What can hang from each mark
z689: z422
z57: z493
z704: z422
z549: z422
z493: z57 z422
z640: z422
z422: z463 z493 z549 z640 z689 z704
z445: z463 z640
z463: z422 z445
z903: z463

Known rows, with every way that one mark hangs from another
[z549 [z422 z463 z493 z640 z689 z704]]: [-25.3  34.6  -3.2 -25.0 -34.9  32.9  48.8  -7.7  36.1  16.9  12.6 -19.8
  18.9   1.9  17.0  -8.3   4.3  53.8  15.4  16.6 -65.1   2.3 -25.2  50.5
   3.2   9.3 -16.5 -53.6 -39.1]
[z640 [z422 z704]]: [-38.4   7.0  14.8  -7.8  20.3  15.2  18.4  -6.5  -6.0  20.9  35.3 -24.4
  18.0 -19.4  -6.6 -12.5  11.7  34.7  16.2  17.4 -12.2  17.7  -3.5  41.9
  -5.4   4.5 -23.3 -39.3 -22.2]
[z704 [z422 z463]]: [-54.9  26.7  10.5  18.4   1.5  -5.0  20.7 -23.0  15.7  27.9  21.8   5.1
  24.8 -24.0   4.9   6.4  21.9  26.2   7.8  24.6  20.3  15.2   1.9  44.3
  10.1  14.7  -9.5 -23.4 -18.0]
[z640 [z422 [z463 z445] z549 z689 z704]]: [-29.4  24.3   9.9 -18.5 -14.8  43.4  24.0  -6.7  11.5   4.0  50.3 -36.6
  20.8  -2.9   8.2 -10.9  -8.9  39.3  16.4   9.6 -17.8  19.0 -18.5  61.6
   0.7  20.5 -15.2 -50.8  -3.7]
[z903 [z463 [z422 [z493 z57] z549 z704]]]: [-42.0   7.4  12.5   3.1 -13.7  44.9 -18.9 -22.0 -23.5  29.0  72.9 -23.0
   1.3   4.2   8.9  -9.7 -20.2  59.2  12.3  13.1 -36.1   2.2 -43.8  54.1
 -12.2  35.4 -31.5 -48.8 -48.5]
[z549 z422]: [-34.7   4.7  11.4  12.9  12.2  12.6  -3.3 -32.1   2.9  37.2  24.2  -5.5
  16.6 -24.4  -3.8   4.9  30.0  34.5  15.2  30.1  10.8  15.6   7.0  42.7
  -2.7  -2.3 -16.6 -28.7 -47.8]
[z903 [z463 [z422 z549 z689 z704] z445]]: [-13.5  24.0  15.7  -6.8 -30.9  52.1   4.9 -14.9 -22.5  26.7  84.5 -16.6
  17.5  12.0  11.4  -0.9 -18.5  60.0  10.4  20.9 -34.2   9.1 -29.1  73.9
 -16.3  25.6 -37.1 -42.3 -45.9]
[z549 [z422 z493]]: [-44.1   6.9  16.7  12.4   0.9  21.1  -9.9 -29.9  20.5  38.6  19.5  -2.0
  18.5 -23.1   3.0   3.2  25.4  29.7  13.8  18.1 -11.4  13.4  -4.5  40.2
  -5.8   4.0 -17.8 -36.2 -42.5]
[z493 z57 [z422 z689]]: [-16.4  -5.7  -0.7  24.9 -20.9  31.2  -7.0 -18.0 -27.5  19.0  36.5   5.3
   4.4 -18.3   3.4 -10.6   9.7  44.3   8.6  44.2   3.1  17.1 -11.4  49.4
   1.2   4.0  -8.7 -31.2 -39.7]
[z704 [z422 z463 z689]]: [-43.0  31.4  12.1  11.5 -12.2   3.7  37.1 -13.2  11.4  28.0  19.3  -0.3
  25.2 -19.3  13.3   3.3  16.6  33.0   6.6  23.2  -1.6  16.3  -3.3  49.3
   7.0  15.0 -10.6 -30.1  -9.9]
[z493 z57 [z422 z640 z689]]: [ -3.2   5.6 -10.2   6.6 -36.4  33.7  -0.4 -22.8 -19.7  14.8  35.2   4.3
   2.9 -13.1   3.6  -9.4   5.0  51.9   8.0  53.6  -5.9  12.9 -16.4  55.6
   6.0   0.6 -11.9 -31.1 -47.5]
[z445 z463 z640]: [-38.3   4.4  11.1 -18.0   1.0  20.0   6.1 -27.2 -12.0  27.0  42.0 -21.0
  13.4 -20.0 -15.6  -6.7   8.9  19.1  11.6  37.4  -9.8   3.1   1.3  32.6
  18.3 -17.5  -8.6 -41.9 -30.7]
[z493 z57 [z422 z463 z640 z689]]: [-16.9  13.0 -15.2  -0.1 -34.9  34.4   9.1 -23.6  -5.5   8.0  31.0   2.8
   5.1  -5.4   7.7  -5.2  -2.2  54.4   5.2  49.4  -0.6   6.0 -25.4  57.5
  16.4   3.0  -3.7 -34.5 -38.3]
[z549 [z422 z704]]: [-27.4  11.8   2.7   8.3   5.4  13.9  23.2 -14.9   0.5  27.9  26.5 -11.6
  15.9 -17.8  -0.8  -2.9  25.6  43.7  19.0  26.4 -15.0  14.8   6.0  39.4
  -6.7   2.1 -19.0 -36.2 -52.2]
[z903 [z463 z422]]: [-44.5   6.8  24.4   3.4  11.8  22.3 -14.0 -33.4 -22.7  45.6  65.8   1.0
  19.4  -4.1  -3.0  11.3  -1.6  48.7   4.8  27.3  -0.9   2.6 -21.9  59.3
  -6.9   5.3 -33.0 -27.1 -52.6]
[z57 z493]: [-39.9 -15.4  10.5   6.3   7.7  12.9  -3.8 -22.4 -33.0  29.5  33.3  22.0
   5.3 -19.9   8.3  -4.1  29.1  25.2  16.1  21.9   7.1  19.3   6.6  36.8
   9.2   2.4 -15.1 -26.1 -34.7]
[z445 [z463 [z422 z689]] z640]: [-22.0   0.2  18.9 -37.2 -23.5  33.8  21.3 -18.0 -22.0  43.3  52.3 -28.5
  15.8  -3.7  -9.4  -8.7  -7.8  35.4  11.0  32.3 -28.0  -3.7 -14.0  40.6
  10.1 -10.1 -13.5 -47.6 -31.6]
[z493 z57 [z422 z463 z640 z689 z704]]: [ -7.6  16.9 -23.5  -4.7 -42.0  36.4  34.7  -5.8  -8.2  -1.4  30.4  -5.6
   3.7   1.5  10.4 -15.4  -4.5  61.2   8.8  44.9 -24.3   6.4 -25.5  55.6
  12.7   8.9  -7.5 -42.2 -41.9]
[z445 [z640 [z422 z463 z493 z549 z689 z704]]]: [-40.4  20.4  17.4 -47.7 -26.4  39.4  25.8  -0.4  17.1   3.8  34.9 -51.2
  17.8 -13.9   4.6 -28.7 -13.3  41.2  16.6   8.2 -58.5  -0.5 -29.1  46.0
   5.0  15.1 -16.6 -65.1  14.2]
[z689 [z422 z493 z549 z640 z704]]: [-40.6  33.5  -0.8  -1.2 -40.5  22.9   2.7  -5.9  35.1  -2.2  31.0 -20.2
   6.3  -0.7   9.4 -17.8   4.6  33.6  16.8  24.3 -20.5   8.2 -17.0  35.3
  -8.3  24.8 -33.1 -50.5 -27.2]
[z689 [z422 z463 [z493 z57] z640 z704]]: [-57.9  15.5 -17.2  -3.6 -19.3  29.9  24.8  -6.8  34.5   0.4  21.2 -21.3
   6.3  -0.8   5.0 -10.8   2.5  35.0  11.4  21.5 -14.4   1.1 -28.3  39.4
  10.6  20.3 -18.2 -55.8 -25.4]
[z493 z57 [z422 z463 z549 z640 z704]]: [-17.4  22.0 -25.2   5.1 -39.7  31.8   0.4 -18.8  -4.9 -11.7  42.6  -7.7
  -5.1   0.0   8.9 -16.1  -8.5  59.7  15.1  47.6   2.1   6.9 -26.6  50.5
  13.1  19.4  -9.0 -38.5 -46.2]
[z422 [z463 z445] z493 z549]: [-58.1  24.1  12.2  10.5 -27.8  41.2 -23.6 -31.4  26.2  13.0  46.3  -4.3
  20.2  -4.5  13.7   0.2   2.6  21.8  14.2  11.4   3.6  17.4 -20.5  55.6
   2.0  25.0  -9.5 -39.4 -17.7]
[z549 [z422 z463 z493]]: [-57.5  12.9  11.6   4.3   1.4  22.7   1.6 -30.6  34.4  31.6  15.5  -3.9
  22.7 -16.2   6.7   4.8  18.5  32.4  13.4  12.6  -7.6   5.4 -14.2  41.5
   5.1   7.4  -8.7 -39.8 -33.2]
[z640 [z422 z463 z549]]: [-57.1  17.6  17.8  -8.8  14.0  16.9 -13.1 -29.0   9.1  13.9  40.0 -27.9
  13.7 -15.6  -1.7  -5.1   0.5  33.0  15.7  17.2  19.0  14.1 -16.8  45.8
   7.2  10.5 -11.8 -41.1  -5.8]
[z640 z422]: [-46.7   0.9  22.6  -2.4  26.6  13.9  -7.0 -23.6  -4.4  31.2  34.9 -17.7
  18.5 -27.0 -10.4  -2.8  13.8  25.8  10.5  21.5  10.2  18.7  -3.0  44.0
  -1.3  -2.0 -19.4 -31.4 -18.7]
[z704 [z422 [z463 z445] [z493 z57] z640 z689]]: [-36.3  26.6  -5.4   0.5 -43.2  39.1  24.7 -24.1  29.6  25.7  26.9  -3.8
  23.6 -16.8  16.1   2.1   3.2  30.4   1.2  17.5 -20.8  13.2 -22.3  66.3
   9.3  29.3 -10.2 -40.1 -16.7]

Rows
[ -2.5  33.2   4.0 -32.1 -48.6  37.9  29.9  -7.4 -13.4  22.5  58.4 -33.6
   1.2  26.0   7.7 -16.7 -23.9  55.0  19.3  31.1 -46.0   4.1 -27.6  42.6
   3.1  13.4 -21.6 -54.7 -49.3]	[z445 [z463 [z422 z549 z640 z689 z704]]]
[-51.3   5.3   7.3 -16.2   1.4  41.8  35.1  -0.6   6.0  15.8  27.6 -38.0
  14.7  -9.8   7.6 -18.8  -8.0  40.0  14.5   0.3 -46.4  11.1 -33.0  46.5
   4.9  19.0 -10.7 -61.6  -3.3]	[z640 [z422 z463 [z493 z57] z689 z704]]
[-27.8  28.4 -11.7 -18.0  -8.8  18.1  37.8 -20.7  22.9  15.4  21.3 -15.6
  16.3  -4.9   3.7  -0.7  14.8  52.3  16.0  32.0 -20.1   3.6  -9.2  48.1
   7.9   2.9 -13.9 -40.9 -51.3]	[z549 [z422 z463 z640 z704]]
[-17.9  33.6  -2.9  -4.1 -30.8  22.1   9.6 -15.9  -8.3   3.4  41.0 -18.7
   4.6  -0.7   7.9 -14.9   6.8  47.8  22.2  40.0 -22.5  17.5  -7.6  44.6
  -5.2  15.7 -22.6 -36.0 -43.3]	[z422 z549 z640 z704]
[-44.0  45.3   2.1   3.3 -47.9  25.1  -5.0 -33.4  47.6  16.0  36.4   1.7
  25.5 -13.7  16.3   3.9   3.0  25.0   5.9  17.6  -1.7  12.6 -18.3  63.5
   5.8  34.8 -16.6 -31.9 -17.3]	[z704 [z422 [z463 z445] z493 z549 z640]]
[-20.0   7.3   4.5 -13.5 -31.5  37.9  -8.5 -32.9  -2.7  40.2  58.3   1.9
  22.7  -1.0   0.6   9.6   3.0  37.4   9.9  36.2  10.0  11.9 -10.3  64.3
  -5.2   9.0 -22.5 -24.2 -54.0]	[z463 [z422 z640] z445]
[ -2.7  42.3 -12.0  -9.2 -61.3  30.0  22.5  -5.3   6.1 -12.3  35.3  -7.5
   5.2   9.4  17.4 -17.0 -10.2  62.5  14.5  43.3 -26.4   8.1 -26.1  55.9
   7.4  13.2 -13.2 -40.3 -36.8]	[z493 [z422 z463 z549 z640 z689 z704]]
[-26.2  13.7   8.3 -21.8 -15.2  24.5   4.6 -31.6  -8.0  41.6  50.6 -12.7
  11.4   9.8  -6.3   2.5  -7.8  36.9   9.9  35.4  -5.5   1.9 -18.6  40.6
  12.2  -2.5 -17.0 -37.1 -55.9]	[z445 [z463 [z422 z640]]]
[-50.3   4.2   9.7  22.7 -14.5  34.9 -35.0 -30.3 -12.2  21.3  40.8 -16.0
  -1.6 -15.4   7.5 -13.1   7.3  30.8  17.8  21.1  -2.6  20.7 -16.9  39.3
  -4.0  26.4 -12.2 -42.1 -30.3]	[z422 [z493 z57] z549]
[-29.8   6.1  15.5   7.4 -27.6  39.3 -30.1 -33.0 -11.8  35.9  68.6  -4.3
  16.5  -1.8   3.5   4.2   0.7  34.2  15.3  26.4  27.1  19.4  -9.6  57.7
  -9.4  23.8 -20.2 -27.0 -41.7]	[z463 [z422 z549] z445]
[-45.5  33.6   6.8  20.8 -20.5  13.4  -2.1 -30.9  23.3  18.7  43.2   1.2
  24.1 -20.4   9.7   7.5  12.3  22.5   9.8  22.1  32.4  21.6   0.1  56.8
   7.1  29.5 -10.3 -25.3 -15.6]	[z704 [z422 [z463 z445] z549]]
[-58.5  24.9  16.4 -13.6  -2.5  27.3   4.0  -9.3  25.5   7.1  35.6 -34.8
  15.3  -6.5   5.8 -17.0  -7.5  35.4  17.3   0.4 -23.6   9.8 -29.7  42.6
   1.9  23.7 -16.2 -53.8  -3.3]	[z640 [z422 z463 z493 z549 z704]]
[-37.3  22.5   7.4  -7.4 -18.2  31.1  44.0  -3.7  29.0  21.9  14.1 -19.1
  21.3  -3.6  16.4  -7.6   9.7  47.0  17.0   6.6 -52.2   7.3 -19.2  44.1
  -0.9  12.0 -12.8 -55.2 -30.1]	[z549 [z422 z463 z493 z689 z704]]
[-36.9   6.0  25.8  -2.9 -31.7  34.8   3.2 -12.3  -5.3  47.0  38.9  -5.2
  19.8   0.3  13.2  -5.6   1.3  37.8  11.2  14.3 -30.1  13.1 -24.2  46.7
 -12.2  16.2 -19.3 -39.5 -31.4]	[z463 [z422 z493 z689]]
[-59.2  19.0  -1.4   8.9   1.6   9.7  31.4  -2.6  24.8   1.5  25.6 -14.3
  17.8  -3.7   1.0  -5.1  16.2  28.8  14.1  23.9  12.3   8.6  -6.3  33.6
   6.7  10.4 -19.4 -43.9 -22.4]	[z689 [z422 z463 z704]]
[-28.1  18.1  22.7 -47.8 -21.4  40.0  22.5  -1.0   9.0  13.6  43.9 -59.4
  10.7 -11.6  -5.2 -31.4 -18.2  32.1  16.3  10.0 -70.0  -1.3 -24.4  35.1
   6.2   3.0 -18.3 -70.8   1.3]	[z445 z463 [z640 [z422 z493 z549 z689 z704]]]
[-33.2  32.4  -4.5  -6.8 -33.5  35.3 -12.5 -37.8  14.3   5.4  49.3  -7.3
  15.5   0.3   8.6   3.6   3.1  33.8  13.1  35.4  14.0  15.7 -13.5  62.7
   9.8  13.8 -11.0 -33.3 -32.4]	[z422 [z463 z445] z549 z640]
[-61.9  10.0   3.2  14.9  -1.4  22.1  -0.5 -24.0  34.3  11.8  36.5   0.9
  24.5 -10.0  -1.6  11.0  17.7  13.1   6.8  23.7  44.1  13.1  -3.2  50.2
   7.7   6.8 -16.3 -36.2 -19.2]	[z689 [z422 [z463 z445]]]
[-49.6   9.7  17.4 -35.2   4.0  21.2 -10.1 -29.4   5.7  11.0  41.2 -38.7
  17.3 -28.1 -11.3 -12.2   0.2  31.1  14.8  26.8   9.3   1.5 -13.5  45.9
  13.1   2.0 -12.8 -44.1   5.2]	[z445 [z640 [z422 z463 z549]]]
[-18.1   2.6   6.5   0.9 -53.3  66.3   0.3  -6.3 -16.4  28.0  63.6 -25.9
   8.3   7.3  18.5 -17.3 -13.5  46.1  18.6   9.4 -35.9  17.3 -30.9  58.6
 -15.7  43.6 -19.9 -52.8 -36.0]	[z463 [z422 [z493 z57] z549 z689 z704] z445]
[-36.8  11.7   8.9   7.4  -4.7  23.2  15.4 -13.3  19.8  30.0  20.4 -10.3
  18.7 -16.3   6.0  -8.4  20.7  38.3  17.7  13.0 -35.0  12.0  -4.6  37.7
 -10.6  10.9 -20.5 -42.1 -46.5]	[z549 [z422 z493 z704]]
[-46.3  -6.8   5.8  18.6   6.2  30.5 -14.5 -34.3   6.2  39.2  22.4  -9.7
   8.0 -27.1   1.2  -2.3  22.7  33.8  13.5  19.5  -7.6  13.8 -10.3  40.0
  -2.5  10.9 -11.2 -40.2 -45.8]	[z549 [z422 [z493 z57]]]
[-25.3   5.2   9.7  -0.2 -44.4  51.8   5.7  -2.5 -23.8  27.9  51.1 -30.5
  -0.3   7.1  17.8 -23.7 -12.4  53.3  22.0  13.0 -44.1  13.5 -33.6  43.7
 -14.8  39.1 -20.9 -54.7 -34.5]	[z463 [z422 [z493 z57] z549 z689 z704]]
[-55.8  -5.9  18.0   7.9   6.2  39.7 -27.2 -35.4 -21.1  48.8  63.0  -4.6
  10.7  -6.9   0.7   3.8  -7.7  47.8   3.8  16.6 -16.1   1.5 -39.4  57.0
  -5.8  20.0 -29.3 -40.4 -50.1]	[z903 [z463 [z422 [z493 z57]]]]
[-32.1  17.9   5.8  -6.1 -15.6  23.4  -4.5 -35.0  27.7  34.0  19.0  -3.5
  16.9 -17.2   2.8   1.0  19.8  37.8  12.6  27.3 -22.6   8.3 -10.8  45.7
  -2.4   2.4 -21.1 -36.8 -49.5]	[z549 [z422 z493 z640]]
[-44.7   5.1  -6.9 -13.9 -40.8  57.7  -1.1 -19.8   5.2   1.2  51.8 -32.0
  11.0 -12.8   5.8 -17.7  -2.6  31.4  17.0  19.3 -25.2   4.2 -22.1  54.2
   7.3  27.5  -7.1 -53.8 -14.8]	[z422 [z463 [z445 z640]] [z493 z57] z549 z704]
[-37.6  31.2   9.7  -0.9 -37.7  27.9 -23.9 -29.7  10.0  15.9  35.3  -8.8
   8.2  -5.3   9.5 -10.2   5.1  35.1  15.9  29.7 -19.5  15.2 -17.5  46.7
  -2.7  17.3 -20.3 -37.9 -34.8]	[z422 z493 z549 z640]
[-13.5  35.7   8.5 -32.4 -58.4  46.9  23.2  -5.7   3.1  25.5  50.6 -34.0
   3.9  26.5  15.2 -20.5 -28.3  49.9  16.7  17.6 -66.0   2.0 -39.4  39.8
  -1.0  20.1 -22.6 -61.1 -42.9]	[z445 [z463 [z422 z493 z549 z640 z689 z704]]]
[-64.3  21.8   6.4  15.1  -5.8  10.5 -11.3 -21.8  24.8   2.2  33.6 -13.5
   8.7  -6.9   2.3  -0.2  10.8  25.0  14.2  28.1  40.3  10.6  -9.9  36.0
   7.8  15.2 -17.4 -41.5 -13.8]	[z689 [z422 z463 z549]]
[-24.2  48.1  13.1   1.4 -53.9  17.5   8.2 -17.0  21.6  23.4  24.8  -8.0
  14.3 -15.8  18.2 -11.1   5.5  37.9  10.1  24.8 -34.3  17.3 -14.3  49.3
  -5.7  29.8 -24.4 -36.4 -17.0]	[z704 [z422 z493 z549 z640 z689]]
[-49.7   7.3  20.7  -6.8   7.9  23.2  10.8  -5.2  11.1  23.7  29.3 -23.8
  20.8 -17.1  -1.6 -16.1   5.4  29.3  15.5   4.0 -34.4  15.6 -14.0  39.1
  -7.6  11.3 -22.5 -47.3 -16.5]	[z640 [z422 z493 z704]]
[-22.5  -1.8  14.2 -19.2 -39.3  42.7 -26.5 -32.6 -15.0  33.8  71.8 -16.7
  18.6 -13.5  -5.5  -4.0   0.7  33.6  15.8  35.0  14.6   6.8  -6.6  57.7
  -4.7  14.5 -21.2 -31.4 -30.9]	[z463 [z422 z549] [z445 z640]]
[-31.0  19.5   1.9 -13.6 -28.4  49.4 -14.9 -26.9 -14.6  25.0  71.0 -25.7
   0.3   9.5   7.6  -9.8 -26.5  66.8  10.7  23.6 -46.9  -2.7 -48.1  61.1
  -8.3  32.6 -36.5 -50.7 -56.0]	[z903 [z463 [z422 [z493 z57] z549 z640 z704]]]
[-39.9  -8.0  14.7 -16.9 -26.1  63.2 -47.7 -44.2 -16.2  36.8  86.8 -21.5
  13.7 -15.7  -3.4  -1.2 -16.6  41.9   4.8  23.6 -16.2  -6.4 -38.3  70.9
  -4.6  24.3 -29.3 -44.3 -36.2]	[z903 [z463 [z422 [z493 z57] z549] [z445 z640]]]
[-40.7  44.1   6.9  -6.0 -40.3  14.9  36.0 -15.2  36.5  25.8  12.2  -1.7
  26.0 -11.3  20.3  -1.3   5.7  35.2   4.5  19.9 -34.8  10.7 -19.5  52.2
   7.8  20.5 -14.9 -37.0 -12.8]	[z704 [z422 z463 z493 z640 z689]]
[-27.1   7.0  -5.8 -25.0 -12.6  34.7  31.5 -20.5  19.7  18.3  38.5 -21.1
  28.5 -23.4  -5.4   0.2  17.8  37.1  14.6  28.5 -12.7  -0.2   3.2  57.2
   7.4  -0.7 -10.6 -41.7 -34.8]	[z549 [z422 [z463 [z445 z640]] z704]]
[-34.1  38.6  -1.0 -20.7 -43.1  35.2  46.3  -0.9  19.4   7.4  20.9 -16.2
  17.4   9.7  20.9 -14.1  -2.2  47.8  13.6  19.1 -66.3   9.6 -27.8  50.5
   3.1  13.6 -13.5 -52.0 -26.4]	[z422 z463 z493 z640 z689 z704]
[-39.9  26.5  16.8 -19.3 -26.7  51.5  17.0  -4.8  29.3   6.4  43.9 -36.2
  23.5   0.0  13.1 -14.6 -12.4  34.5  15.2  -3.4 -38.5  15.9 -30.7  58.7
  -2.6  27.3 -15.6 -57.6   2.9]	[z640 [z422 [z463 z445] z493 z549 z689 z704]]
[-37.8  -2.1  16.2 -33.0 -10.8  43.4   8.1 -10.7  16.5  21.2  45.7 -30.9
  31.4 -31.0 -10.7 -16.0   5.1  21.9  11.2  10.3 -36.2   7.8 -10.3  54.6
  -6.0   6.4 -22.7 -48.2  -7.3]	[z463 [z445 [z640 [z422 z493 z704]]]]
[-52.8   7.2   8.7  31.8  -4.0  12.3  -1.7 -23.1   5.1  38.2  23.3  -0.1
  13.6 -34.4   6.6  -3.9  20.5  23.0   7.7  17.2   0.4  19.6  -5.2  40.2
  -1.6  27.7 -14.5 -30.7 -22.5]	[z704 [z422 [z493 z57]]]
[-26.2  29.5   9.3 -12.5 -45.7  26.7  17.3 -21.0  15.4  16.6  42.8 -16.0
  27.3 -27.4   7.7  -2.8   8.4  27.7   8.6  30.5  -1.5   9.2  -0.6  61.3
   7.5  20.7 -11.8 -36.7   2.2]	[z704 [z422 [z463 [z445 z640]] z549 z689]]
